In the rows, 128 means zero.
Known rows, with every step that occurs:
movus-mifun-runo: [ 76 150  73 108 144  99 147 127 194 145 131 129 211 114  98 114  91 183
 113 134 182 102 159 166 152 158 115 112 115 118  87 151 124 134]
lireki-mifun-runo: [ 74 132  91  99 139 110 146 129 202 150 149 107 189 133  84 124  81 180
 109 128 172 120 146 140 154 165 131 106 104 124  78 146 117 137]
pepop-tekep-tisiz-lebab-kolu: [155 126 142 135 129 160 157 117 228 112 100 123 158 129 174 157 155 149
 118  81 135 142 182 122 104 158 122 111  73 157 142 101 169 143]
lebab-kolu-tekep-pusas: [113 138 132 122 143 160 149 126 229  62 113 120 155 138 181 118 141 152
 112 106 127 165 149 141 130 147  72 104  95 147 134 118 170 158]
lebab-tisiz-tekep: [111 152 124 124 141 138 124 111 219  93 111 129 171 133 159 122 133 175
 111 104 137 161 154 152 146 140  96 107  93 136 112 123 175 148]
runo-mifun-movus: [ 83 129  82 100 147  97 113 117 191 162 144 105 217 129  99 128 108 155
 104 124 165 105 167 150 162 146 122 103 118 135  90 146 103 158]
lebab-kolu: [113 137 112 118 125 129 147 119 221 108 114 115 175 124 110 130 138 162
  98 110 145 130 162 150 131 152 107 114  96 131 122 111 145 145]
rola-movus-mifun: [ 89 156  80 101 149  85 127 136 184 144 133 137 219 118  83 117  92 156
 103 124 166 112 184 176 155 148 114 106  98 121  75 141 120 138]
movus-rola: [106 142  98 106 148 105 116 116 190 136 120 121 193 116  98 116 127 163
  96 113 155 143 158 158 141 133 114 111 110 133  86 127 130 139]
zasilu-tekep-kimo: [ 82 143 119 126 141 161 151 132 214  91 144 107 159 151 126 145 142 143
 128  96 163 149 154 136 119 159 103  94 102 147 119 112 176 144]
lebab-kolu-tekep-lireki-mifun-runo: [111 123 114  99 118 170 155 153 195 140 137 129 174 150 150 107  66 166
 112 142 158 100 155 137 145 182  87 122  89 138  87 149 133 141]
zasilu-tekep-lireki: [ 93 134 118 115 134 175 132 137 186 113 143 102 169 144 124 115 127 157
 126 111 140 152 162 134 117 141  94 110  95 145  94 115 176 145]
tisiz-lebab-kolu-tekep-pusas: [130 146 141 131 143 162 135 122 230  71 114 132 142 135 197 127 162 146
 123  98 120 173 151 138 117 151  73 111  90 151 163 127 170 153]
lireki-mifun-movus-rola: [103 124  97  89 151  89 100 127 185 179 142 112 215 129  86 127  94 155
  85 136 169 118 154 143 163 151 132 102 111 136  65 146  83 143]
kolu-lebab-tisiz-tekep-kefit: [119 155 134 128 125 169 132 109 216  91 131 131 140 136 208 135 132 181
 121  92 120 166 157 152 142 143  85 117  92 151 135 122 188 165]
rola-movus-mifun-lireki-tekep-kimo: [ 76 165  96 120 155  96 157 166 204 119 150 128 206 147 138  88  78 150
  98 120 170 126 189 171 164 155 112  90  90 123 104 131 138 138]
rola-movus-mifun-lireki: [ 83 162  83 100 154  85 125 142 190 154 122 133 225 123 107  95  71 174
 110 133 150 124 191 167 170 168 124 103  95 129  88 136 123 141]
kolu-tekep: [ 90 140 108 117 146 137 133 126 199  91 130 118 169 115 133 115 110 157
 128 105 147 156 153 146 140 145  93 104  91 143 113 116 164 151]
runo-mifun-lireki-tekep: [ 68 146  98 116 154 103 133 130 216 121 150  97 193 135 128  85  97 166
 105 113 139 144 177 150 164 141 127  98  98 127 123 126 138 162]
kefit-tekep: [ 84 133 111 118 148 140 135 112 206  94 135 100 180 143 117 128 127 163
 127 102 146 169 163 144 122 137 112 103  89 141 112 111 169 143]
pepop-tekep-kolu: [101 111 123 130 149 134 154 122 196  97 116  99 165 136 132 123 120 168
 117  88 151 154 161 109 124 126 121  90  91 154  95  99 183 148]
zasilu-tekep-kolu-lebab-tisiz: [127 118 147 157 128 173 116 124 225  99 101 120 142 134 179 152 158 160
 108  91 114 156 179 135 135 141 122 109  93 155 148 134 186 179]
tekep-kolu-lebab: [ 98 118 117 137 131 142 135 127 201 123 115 121 152 122 143 130 122 164
 103  91 127 153 168 135 140 127 126 112  86 149 127 126 162 167]
kimo-tekep-kolu-lebab: [ 96 111 124 138 118 164 145 118 199 114 128 120 155 132 164 134 122 182
  98  67 121 168 155 127 145 120 134 112  85 150 109 118 169 165]
lebab-tisiz: [117 140 114 123 132 125 130 118 211  97 113 112 180 124 129 130 152 175
 105 103 150 152 164 156 144 139 103 102  97 127 112 128 161 149]
kolu-lebab-tisiz: [126 138 120 134 117 144 126 123 213 109 117 120 161 122 150 138 148 169
 101  98 133 153 172 161 144 137 114 119  91 132 124 142 151 155]
tekep-tisiz-lebab-kolu: [144 137 129 132 126 150 142 117 230 124  97 137 164 118 161 160 163 151
 107  90 128 142 184 145 121 158 117 117  75 147 160 112 158 158]
lireki-mifun-movus: [ 84 123  98  97 144 103 124 131 193 155 155  97 201 132  87 135  94 160
 100 127 166 128 154 133 160 151 128  97  98 134  81 133 106 147]
movus-mifun-lireki: [ 77 153  86 104 153 103 137 133 198 134 125 120 211 119 122  98  90 187
 120 124 153 138 173 151 158 166 118 102  94 130 114 126 139 146]
tekep-pusas: [ 84 141 109 114 152 129 145 119 210  84 131 100 173 139 134 116 144 168
 111  98 136 181 145 140 132 123  94  95 103 137 104 121 164 148]
rola-movus-mifun-lireki-tekep-kolu-lebab: [ 90 141 110 142 148 103 130 157 203 141 125 137 187 126 161  85  69 158
  85 115 124 135 205 161 174 132 139 106  82 135 123 140 139 167]
mifun-runo: [ 83 142  87 114 137 112 146 118 202 132 128 113 188 122  99 116 107 180
 110 122 166 125 148 152 144 151 118 111 115 125  88 135 139 135]
rola-movus-mifun-runo: [ 81 158  69 102 146  79 134 135 186 165 130 142 226 119  84 112  71 170
 102 143 178  87 177 182 162 162 121 114 118 117  60 161 108 130]
tisiz-lebab-kolu-tekep-lireki-mifun-runo: [129 130 124 109 118 174 142 151 196 149 138 141 161 147 167 116  85 158
 122 131 153 108 157 135 132 185  89 128  80 142 117 157 132 139]
zasilu-tekep-pusas: [ 82 142 127 122 157 154 133 118 223  74 137  95 161 146 142 128 156 156
 124 101 127 186 146 130 119 135  98  93 108 147 115 116 179 153]
tisiz-lebab: [105 148 110 123 141 123 123 115 202 119 133 119 167 118 117 132 147 160
 124  95 147 162 156 144 124 140 113 112  89 135 132 124 153 139]
kimo-tekep-lireki-mifun-movus: [ 89 108 109  90 118 156 138 139 164 160 174  97 204 161 128 119  82 177
  97 108 157 139 145 120 156 137 116 103  88 139  42 132 122 140]
tekep-kolu: [ 90 121 110 127 146 125 139 121 200 111 112 112 173 123 121 124 128 170
 106  94 144 153 162 131 139 127 116  96  93 145 115 111 171 162]
tisiz-lebab-kolu: [132 147 123 125 125 132 135 116 223 116 114 128 163 122 130 140 159 155
 109 101 140 139 163 147 119 155 108 120  89 134 152 121 146 141]

Rows:
[ 88 108 111  96 139 156 126 142 172 150 165  92 201 172 125 121  84 156
 117 129 156 143 167 127 136 143 107 102  83 149  69 136 131 142]	kefit-tekep-lireki-mifun-movus
[100 146 116 131 157 125 127 128 225 136 132 117 181 129 180 112 120 155
 115  91 122 154 199 145 154 148 137 102  77 144 164 127 151 175]	runo-mifun-lireki-tekep-tisiz-lebab
[ 75 154 116 123 148 128 155 129 214  79 156  88 163 131 158  91 112 184
 118  98 136 179 158 138 146 138  98  92  94 139 137  87 184 163]	mifun-lireki-tekep-kefit
[124 130 123 113 119 181 149 143 193 101 118 128 163 136 161 107 112 153
 116 116 138 133 165 145 128 153  67 120  81 145 111 119 166 147]	lebab-kolu-tekep-lireki
[ 77 169  96 111 157  93 144 145 199 114 157 117 203 128 145  86  76 173
 109 120 150 139 187 168 164 147 103  93  95 130 110 114 153 157]	rola-movus-mifun-lireki-tekep-kefit
[108 133  93 106 149  95 101 116 182 161 122 116 212 118 100 120 121 156
  87 131 163 126 157 154 152 135 118 109 124 136  76 135 103 141]	mifun-movus-rola
[108 109 106  83 124 143 115 137 153 185 162 112 218 157 126 112  81 174
  82 117 159 131 147 131 159 135 119 108 100 140  26 145 101 136]	kimo-tekep-lireki-mifun-movus-rola
[ 86 147 105 127 158 118 153 143 219 114 124 119 201 115 163  97  95 170
 105 108 141 153 197 155 160 144 126  94  77 131 133 112 159 164]	movus-mifun-lireki-tekep-tisiz
[ 73 144  87  97 150 108 124 123 203 145 133 106 203 133 121 102  94 179
 120 116 141 133 174 143 164 166 126 102 101 138 114 133 130 160]	runo-mifun-lireki
[133 146 132 130 130 152 128 121 222  97 114 140 150 117 159 133 144 143
 125 103 135 144 160 145 122 165  91 121  82 146 162 123 158 150]	tisiz-lebab-kolu-tekep
[ 84 126  92  93 127 139 151 147 174 162 156 108 191 151 105 106  69 183
 110 132 169 117 152 137 147 158 109 112  95 128  57 151 126 134]	tekep-lireki-mifun-runo
[ 71 156  97 121 157  99 145 141 211 108 143 111 199 120 132  79  91 174
 104 119 152 151 175 157 159 139 118  98  90 120 126 121 145 147]	movus-mifun-lireki-tekep
[116 135 123 112 114 177 133 143 194 159 139 137 164 163 188 111  72 183
 105 129 136 127 158 147 157 161 104 130  87 136  79 173 139 141]	kolu-lebab-tisiz-tekep-lireki-mifun-runo
[119 148 130 133 127 156 122 114 219 106 115 136 153 132 183 128 127 168
 106 101 119 162 162 157 146 138 107 123  88 140 124 139 164 152]	kolu-lebab-tisiz-tekep
[116 139 116 128 141 139 131 119 210 127 112 128 170 113 150 150 150 157
 123  82 135 164 176 143 126 144 122 108  75 147 143 117 165 157]	tekep-tisiz-lebab
[ 79 158 112 107 148 145 143 105 204  91 146 118 162 133 157 120 112 178
 133  97 140 165 139 139 133 141  83 103  97 150 115  95 189 154]	tisiz-tekep-kefit
[ 81 145 113 134 141 132 171 143 214  75 157 101 161 143 128 115 134 144
 100  90 173 156 153 151 131 122  98  92  92 126 118 110 167 139]	lireki-tekep-kimo
[110 162 111 131 159 100 127 148 212 145 123 145 203 118 169 106  97 151
 105 108 131 145 215 168 159 150 133 102  72 134 136 132 144 156]	rola-movus-mifun-lireki-tekep-tisiz-lebab
[ 92 126 112 111 135 170 140 131 179 107 142 101 180 160 137 108 116 165
 128 106 144 168 167 141 115 128  91 111  81 145  91 117 178 137]	kefit-tekep-lireki
[103 154 114 136 158 120 139 139 220 124 126 132 189 113 181 107 116 163
 115  99 134 159 197 152 148 147 127 102  70 136 165 122 160 161]	movus-mifun-lireki-tekep-tisiz-lebab
[139 130 141 137 132 171 139 110 237 108 100 130 165 141 181 164 164 147
 122  87 121 158 192 143 105 157 117 117  69 157 168 108 176 157]	kefit-tekep-tisiz-lebab-kolu
[ 83 138 112 108 126 154 158 104 195  88 160 100 171 134 146 134 132 196
 121  71 148 169 136 134 136 132  98  98  98 144  95  92 183 154]	kimo-tekep-kefit
[ 96 125 118 124 148 158 142 112 214 101 116 110 182 138 150 146 130 159
 126  90 135 171 185 143 123 139 120 101  74 154 121 103 183 159]	kefit-tekep-tisiz
[ 92 116 101  91 134 136 128 149 166 165 162  98 201 149 107 115  83 161
 103 131 164 125 159 129 152 144 109 104  88 137  61 141 113 144]	tekep-lireki-mifun-movus
[ 87 123 128 136 150 150 127 120 213 100 116 108 161 131 127 137 137 158
 118  97 134 155 162 122 128 140 120  95  99 155 127 107 187 169]	zasilu-tekep-kolu
[115 140 124 125 127 166 167 139 221  78 121 131 155 142 165 134 128 140
 117 103 163 125 156 147 129 170  77 105  88 146 137 116 165 147]	lebab-kolu-tekep-kimo
[111 109 128 141 134 152 151 127 195 109 120 106 146 133 154 129 116 161
 112  82 135 158 167 114 124 127 132 106  85 159 108 114 172 154]	pepop-tekep-kolu-lebab
[140 120 131 108 123 169 118 152 187 154 143 129 171 147 170 128 101 138
 115 131 147 117 165 127 136 173  87 120  76 152 120 147 120 148]	tisiz-lebab-kolu-tekep-lireki-mifun-movus
[ 78 163  93 118 158  79 133 149 202 128 142 124 214 123 119  78  73 162
  94 128 148 134 192 172 169 143 123  99  91 118  99 130 129 143]	rola-movus-mifun-lireki-tekep
[ 95 122 128 156 135 138 144 135 212  97 134 112 142 123 150 112 124 152
  87  85 127 166 170 142 141 102 127 109  83 138 138 120 168 169]	lireki-tekep-kolu-lebab
[ 86 126 122 100 135 171 133 145 186 131 163  97 171 156 111 123  99 155
 123 115 145 147 161 123 128 156 107 103  82 144  82 127 155 146]	zasilu-tekep-lireki-mifun
[140 138 141 150 130 146 150 124 243  98 114 128 153 120 171 141 166 139
  91  86 127 152 187 151 120 134 116 114  71 136 169 107 166 160]	lireki-tekep-tisiz-lebab-kolu
[ 80 118 100  92 113 162 160 139 173 156 168 108 192 161 126 109  71 198
 105 108 163 128 138 129 152 150 117 111  94 130  38 144 135 130]	kimo-tekep-lireki-mifun-runo
[ 86 116 112  91 117 168 152 138 171 134 173 103 185 159 125 113  90 185
 107  90 150 156 147 124 145 136 111 104  75 135  54 125 148 138]	kimo-tekep-lireki-mifun
[132 148 133 134 128 169 152 136 223  87 122 144 142 140 183 144 148 132
 126  95 157 136 158 145 116 176  79 112  82 150 168 125 165 144]	tisiz-lebab-kolu-tekep-kimo
[110 153 126 127 139 155 148 127 220  85 121 133 164 157 183 131 137 162
 114  98 156 152 152 150 141 151  83  98  93 141 117 124 183 141]	lebab-tisiz-tekep-kimo
[ 88 141 118 117 157 150 140 126 209  65 130 111 161 133 166 109 129 158
 128  99 132 186 142 138 135 132  76  95  96 148 115 120 177 155]	kolu-tekep-pusas
[112 117  98  83 140 122 107 146 156 191 149 112 216 146 104 109  82 157
  87 141 166 118 160 139 155 142 111 110 104 138  45 151  93 138]	tekep-lireki-mifun-movus-rola
[129 128 129 126 131 167 150 126 228  94  92 135 166 116 176 143 125 147
 113 100 129 134 180 147 136 165  97 110  75 153 141 105 171 169]	lebab-kolu-tekep-tisiz
